What can hang from each mark:
W: J
V: J
J: C P V W
T: J
P: M
X: C
M: P
C: J W X

Known rows, with every way that one mark hangs from another:
{J {C X} P V W}: [ 12.3  30.8   3.2  -4.4  11.2  -4.6  -5.2  41.7  69.0 -61.1  38.9   5.7
 -21.8  16.5  40.1 -11.6 -10.9  17.2 -11.3  -1.5  24.6 -21.7  15.9]
{C {J P V} W X}: [ 14.3  59.9   5.0  40.9  13.4  -2.3  -4.2  44.9  42.5 -28.7  14.3 -13.2
 -21.1  27.7  46.9 -36.5 -35.8  19.6 -16.3  26.8  15.5   1.2   8.0]
{T {J V}}: [ -6.3  20.5  -3.3  -5.4  16.2 -19.6   1.2  -3.6  18.2   4.6  -3.3   7.9
   1.3 -27.7   4.4  -8.1 -14.4  19.9 -15.8  11.6  27.0 -11.0  -8.0]
{X {C {J {P M}} W}}: [ 15.4   6.3  11.0  47.9  17.9  39.5  -0.3  15.9  -2.0 -19.0   7.6   2.1
  17.1  57.6  24.0 -35.7 -23.2 -16.2   5.7 -13.5   5.0   3.5  -1.9]
{X {C {J P W}}}: [ 51.6  11.6   7.1   8.9  -4.2  30.2 -19.8  -1.1  20.3 -44.6  42.4  12.9
  21.8  29.9  47.6  -5.5 -24.8 -23.2  16.9 -37.6  -2.8 -15.5  22.3]
{C {W J} X}: [ -6.4  23.5   0.8  22.6  -1.9   6.2   3.1  16.1  27.7 -29.6  -2.0 -25.1
 -45.2  15.6   4.1 -23.5 -18.7  22.5   9.7  29.1   2.1  -4.7 -11.2]
{X {C {W J}}}: [ 14.7  -2.2   7.5  14.9  -0.5  22.6  -8.4 -11.3  20.6 -28.2  -1.2 -23.1
 -18.4  17.0  15.8 -26.7 -12.4  -7.0   9.8  -6.8   7.2 -15.3 -10.7]
{J C P V W}: [ 26.9  23.1   1.6  -2.5   8.8   3.0 -12.4  25.5  56.9 -41.1  37.9  18.6
   3.6  12.4  40.1   2.1   3.9  -1.7 -18.0 -12.4  23.3 -17.1   9.8]
{C {J V} X}: [ -0.5  35.2 -11.2  12.5   7.3  -5.9  -0.2  26.1  28.2 -23.1   3.9  -9.0
 -34.6  -0.4  26.5 -31.3 -31.2  21.2 -14.4  17.4  13.2  -1.4  18.4]
{M P}: [ -3.3   4.1  -7.5   1.3  -6.6   4.8  -4.5 -12.5 -13.5  15.0   6.8   4.8
   4.0  -1.5  12.3   4.7 -11.6  -8.1   7.5  -9.6 -17.1   0.1   9.1]
{X {C {J P} W}}: [ 31.7  20.9  19.1  34.1   4.2  28.0  -3.5   8.3  11.2 -33.7  20.1  -2.5
  11.2  40.2  44.1 -26.7 -30.1 -20.8   4.1 -14.3   1.6  -8.5   3.7]
{J C V}: [ -8.2   9.9  -3.2  -5.8  11.9  -4.5   4.0  19.0  33.7 -21.7   6.5   6.1
 -18.7  -7.4  17.8 -15.0   4.8   1.4 -27.5   2.0  24.4 -10.9   0.5]
{V J}: [ 15.5   9.6  -6.8  17.6   6.9  -3.6  10.8  -8.7   7.6  17.2 -16.0   7.4
   6.8 -10.2  -6.2   7.8  -1.6   5.1   1.6  -1.5   6.9 -17.0   8.3]
{X C}: [  5.9 -16.3   7.8  -6.9   1.9   8.6  -3.1 -13.2   2.6 -20.8   3.0  -8.3
   5.6   4.9  12.5 -12.9 -13.2  -9.4   7.2 -24.7   4.1 -15.0   4.0]
{W {J V}}: [ 10.9  20.9 -20.2  12.2   2.5   0.0 -14.6  -7.3  34.1  -7.5  -3.0 -10.0
 -27.7  -7.2  14.0 -11.4  -7.9   6.0  -4.2  14.6  24.2  -6.6  -5.9]
{J P W}: [ 34.2  12.8   5.1   3.7  -1.9   7.3 -16.2   8.0  23.1 -19.6  33.0  12.5
  22.8  19.5  23.7  16.5   1.0  -3.0   9.1 -15.7  -0.9  -8.5   9.4]
{J {C W} P V}: [  6.7  34.5  11.3  22.5  17.1  -1.3   3.6  36.7  49.5 -29.9  16.1   1.6
  -8.6  21.0  36.7 -20.7   0.0   0.9 -31.3  12.4  28.6  -9.8  -8.8]
{W {J P}}: [ 21.5  25.2  -8.9  24.7  -3.2  11.2 -10.0 -14.1  25.8 -14.7  16.4  -0.4
 -15.7  23.8  14.3   5.7 -15.9 -18.6  26.5  14.1  20.2  -5.4 -15.1]
{T {J C P V}}: [ -2.6  35.9   4.3   3.3  21.8 -11.1   9.1   8.5  42.4 -23.6  24.0  21.8
  -6.4  -3.2  22.3  -4.0 -17.4  -4.2 -12.2  14.3  46.7 -22.5 -14.9]
{C {J P W} X}: [ 30.2  35.8   1.0  15.5  -4.6  14.8 -10.9  27.4  32.1 -43.7  39.9   7.9
  -8.5  29.3  35.5  -3.5 -28.4   6.0  18.8  -2.2  -3.5  -4.6  22.6]
{C J W X}: [ -4.2  28.8   8.4  25.6   0.4   9.6   7.9  33.4  11.1 -23.7   2.5 -12.9
 -26.7  17.0  16.0 -32.9 -24.8  20.4  -4.3  20.1  -9.8   6.2   7.3]
{C {W {J {P M}}} X}: [ -9.9  24.5  -4.4  49.6  14.2  19.9   2.5  20.6  27.3 -21.5  -1.4 -17.0
 -28.7  56.2   0.0 -26.2 -20.9  13.9  19.7  29.0  18.0   4.8 -19.7]
{T {J C V W}}: [  3.2  15.1   2.4 -24.6  13.9  -3.3  -1.2  17.2  43.4 -33.1  24.6  25.2
  -2.6 -24.9  11.1  -0.9   2.5  17.5 -23.4  -4.4  22.5 -25.5   2.0]

Rows:
[ 32.1  26.3 -14.2  30.7  16.8  22.3 -20.2  26.6  24.2 -11.5  21.6  21.6
  18.6  32.1  29.8 -10.7  -6.8   3.6  -9.6  -8.8  10.7   7.4  17.0]  {C {J {P M} V W}}
[ -8.3  20.8   7.9   6.2   7.2  -3.2  16.4  27.7  38.5 -46.3  26.0   2.6
 -30.4  28.2  19.3  -9.2 -20.5  -2.7  10.0  13.8  23.9 -14.7  -3.2]  {J {C X} P}
[ -8.4  40.6  12.6  20.2  18.4 -10.5   9.9  48.3  60.9 -47.0  15.3 -10.3
 -30.8  24.4  38.4 -32.3 -16.6  19.0 -25.4  24.4  30.8 -15.3  -3.7]  {J {C W X} P V}
[  0.4  38.3  12.4  36.4  17.2  -1.2  28.0  36.7  48.4 -28.7   5.0  -0.1
 -20.1  25.7  19.5 -13.2 -16.2  11.5  -2.8  20.0  21.0 -29.3   1.1]  {V {J {C W X} P}}
[-10.5  18.9   7.9   6.3  13.8  -0.5   6.2  35.8  36.7 -20.9   2.1  -2.1
 -17.6   1.3  19.4 -26.5  11.3  13.7 -39.3   9.1  15.7  -8.9  -5.0]  {J {C W} V}
[ -3.0  43.5  16.9  15.9  24.4  -6.0  11.3  24.2  47.1 -26.2  17.9  14.3
  -2.0   4.4  26.6 -17.4 -12.1   7.2 -26.9  24.1  36.9 -20.5 -22.9]  {T {J {C W} P V}}
[  6.1  12.4 -16.1  38.0  10.8  22.2  -7.0  -6.4  11.7  -1.4   4.7   4.8
  -8.3  41.2  -3.2  -2.7  -9.7 -14.3  25.7  11.9  25.2   6.1 -19.8]  {W {J {P M}}}
[ 37.5  27.0  -2.9   5.6   5.7  -4.0 -24.6  12.2  45.1 -21.4  26.9   9.1
  18.7   7.7  38.7   6.2  -1.3   7.0 -11.5 -11.0  14.7 -10.0  15.3]  {J P V W}
[ 22.8  46.9  -4.5  39.3   9.0   3.1 -16.8   7.1  50.4 -17.3   5.9 -12.4
 -13.9  19.5  34.4 -15.7 -13.6   3.1  -9.4  24.1  26.2  -6.4 -16.0]  {C {W {J P V}}}
[  7.1  30.8 -13.1  50.8  22.5  17.4 -11.8  13.8  34.1  -2.8  -3.6  -7.8
  -7.7  39.3  15.2 -24.4  -4.6   7.5  -7.0  21.4  30.7   5.9 -20.6]  {C {W {J {P M} V}}}
[ 12.5  18.9  -5.2  10.8  28.5   2.0 -12.2  13.6  28.1  -4.7  16.3  25.9
  30.1  10.0   8.8  -0.9  -7.3  18.3  -5.8  -3.0  28.2  -8.2  -2.2]  {T {J {P M} V W}}
[-25.8  18.1  -7.7  19.8  30.5  -1.9   9.5  41.1  45.4 -33.4  10.4   3.6
 -28.4  37.0  15.4 -29.7 -14.9  13.1 -11.3  15.4  41.9  -7.1  -4.1]  {J {C X} {P M} V}
[ 44.0  28.5  -1.1  15.4  -7.0  22.1 -18.2  12.4  18.4 -25.3  40.5  21.6
  17.1  23.9  32.3   9.1 -12.8 -13.5  10.9 -12.4  -7.0   0.8  17.6]  {C {J P W}}
[ 18.0  12.8   0.0  16.6   7.5  12.6 -16.0  -5.3  41.4 -29.2  -4.8 -26.3
 -21.9   6.4  31.3 -35.9 -12.2   4.6 -10.5  -2.5  18.6 -19.2  -4.9]  {X {C {W {J V}}}}
[  0.2  43.7 -11.7  17.7  10.0  -3.6   0.5  19.8  72.3 -53.9  21.7  -7.4
 -57.9  20.6  34.3 -20.4 -26.9   1.8   4.9  28.2  49.0 -21.6  -8.8]  {W {J {C X} P V}}
[ 24.8  20.8   9.4  -3.9   4.5   1.4  -8.3  -0.8  20.4 -16.7  32.8  23.7
  27.1   0.7   9.0  19.7 -14.1   3.5  13.6  -5.2   7.8 -16.1  -3.3]  {T {J P W}}
[ 22.5  11.1   8.5  -3.0  -1.1  12.4  -3.4  21.1  37.1 -41.6  41.9  22.3
   6.5  22.1  23.7  12.9   7.8 -14.0   2.7 -17.0   8.5 -14.9   5.5]  {J C P W}
[ 26.9  50.8   2.9  40.8  11.1   9.2 -10.3  27.3  30.7 -11.8  12.5   1.1
   1.1  21.6  46.2 -24.8 -18.3   1.9 -23.9  16.6  11.4   3.2   1.9]  {C {J P V} W}
[ 16.0  32.9   5.8 -10.5  16.4  -4.0  -4.3  18.2  53.9 -38.9  40.1  30.1
   7.5  -5.4  28.2   4.9  -8.2   4.5 -12.3  -2.0  33.6 -29.0  -1.4]  {T {J C P V W}}
[  7.9  41.1   3.7  35.5   1.8   5.6  -2.6  16.4  41.6 -34.4  11.9 -22.5
 -36.3  35.7  19.6 -20.2 -30.1  10.2  18.4  30.0  15.1  -7.2 -15.5]  {C {W {J P}} X}
[ -1.9  37.7 -16.3  40.6  25.3   7.9  -1.9  33.1  28.2 -15.9   5.1   1.1
 -19.2  37.4  26.8 -33.7 -34.0  14.0  -3.2  17.8  26.9   7.9   8.8]  {C {J {P M} V} X}
[ 35.8  19.2   2.8  15.8   6.8  10.9   6.0  11.4  45.4 -24.6  26.6  30.0
  15.0  13.2  18.3  21.7   6.2  -8.9   4.1 -15.7  14.1 -31.9  17.5]  {V {J C P W}}
[ 48.1  41.8  -7.8  18.4   2.8  11.0 -24.6  19.3  38.2 -27.6  35.1  16.8
  12.0  13.8  47.0  -2.6 -13.1  -0.1  -9.2  -8.0   9.1  -1.5  22.3]  {C {J P V W}}
[ 10.7   8.6  -1.8 -17.9   4.8   3.1  -8.4  24.1  43.8 -35.7  24.5  14.3
  -7.9  -8.0  22.5  -4.3  18.5   8.9 -29.1 -14.9  11.5 -16.7  15.3]  {J C V W}
[ 10.2   9.7  -6.1  11.4  22.4  15.1  -8.3  33.8  42.9 -27.9  25.9  24.4
  10.1  30.0  20.2  -7.3  14.0   2.8 -15.1 -14.1  26.4  -7.4   4.9]  {J C {P M} V W}
[ 15.6   4.9  14.9  18.5   0.8  27.8  -0.9   7.3  -0.2 -25.6   5.1  -7.2
   1.3  19.1  28.0 -33.3 -20.1  -8.8  -5.4 -15.2  -9.8  -5.1   9.0]  {X {C J W}}
[-17.7  25.1  13.2  -0.3  21.7  -8.2  15.1  25.9  33.9 -17.4   2.6   9.7
 -12.7 -16.4  10.3 -24.6  -2.4  19.0 -34.9  20.2  26.0 -17.3 -18.2]  {T {J {C W} V}}
[-25.9  12.5  16.7   4.2   6.9   3.5  22.0  41.4  28.9 -40.3   6.5 -10.7
 -38.1  16.4   5.6 -28.5  -5.0  18.9 -11.1  17.2   3.4  -8.2  -4.9]  {J {C W X}}
[ 35.1  -3.3  -0.3  22.9  10.2  42.2 -16.4   7.4   6.8 -32.6  30.5  17.8
  27.0  49.3  28.1 -14.4 -18.0 -18.7  19.2 -37.2   0.0  -2.5  18.1]  {X {C {J {P M} W}}}
[  9.9  53.2  -3.9  38.0  11.0  -4.0 -10.7  20.5  62.1 -34.5   7.3 -25.8
 -40.0  24.4  34.2 -29.8 -28.7  20.7  -1.5  32.5  30.2  -9.9  -9.3]  {C {W {J P V}} X}
[-15.4  18.9  -0.4 -12.2  17.9 -12.1  12.8   9.6  31.5 -15.0   7.5  18.2
 -13.4 -22.6   5.1 -12.4  -8.8   7.8 -24.5  10.9  36.6 -21.9 -10.8]  {T {J C V}}
[-11.7  21.2   2.5 -23.5  15.5 -12.8   6.4  30.7  55.5 -49.8  26.2  12.4
 -28.8 -19.7  14.3 -14.6 -15.1  35.9 -15.1   4.3  25.3 -29.8   7.3]  {T {J {C X} V W}}
[ -1.7   0.4   8.2 -23.5   4.3   8.1   7.3  13.1  21.9 -32.1  28.0  30.3
   2.8 -13.4  -2.9   9.1   3.0   6.0  -1.1  -8.5   7.8 -22.2  -1.5]  {T {J C W}}
[-13.1  28.4  20.3  19.4   9.7  -0.1  17.0  44.7  41.7 -48.0  20.3  -6.2
 -27.3  37.7  23.6 -21.1 -15.8   6.7  -3.7  19.8  14.0 -11.7  -8.5]  {J {C W X} P}
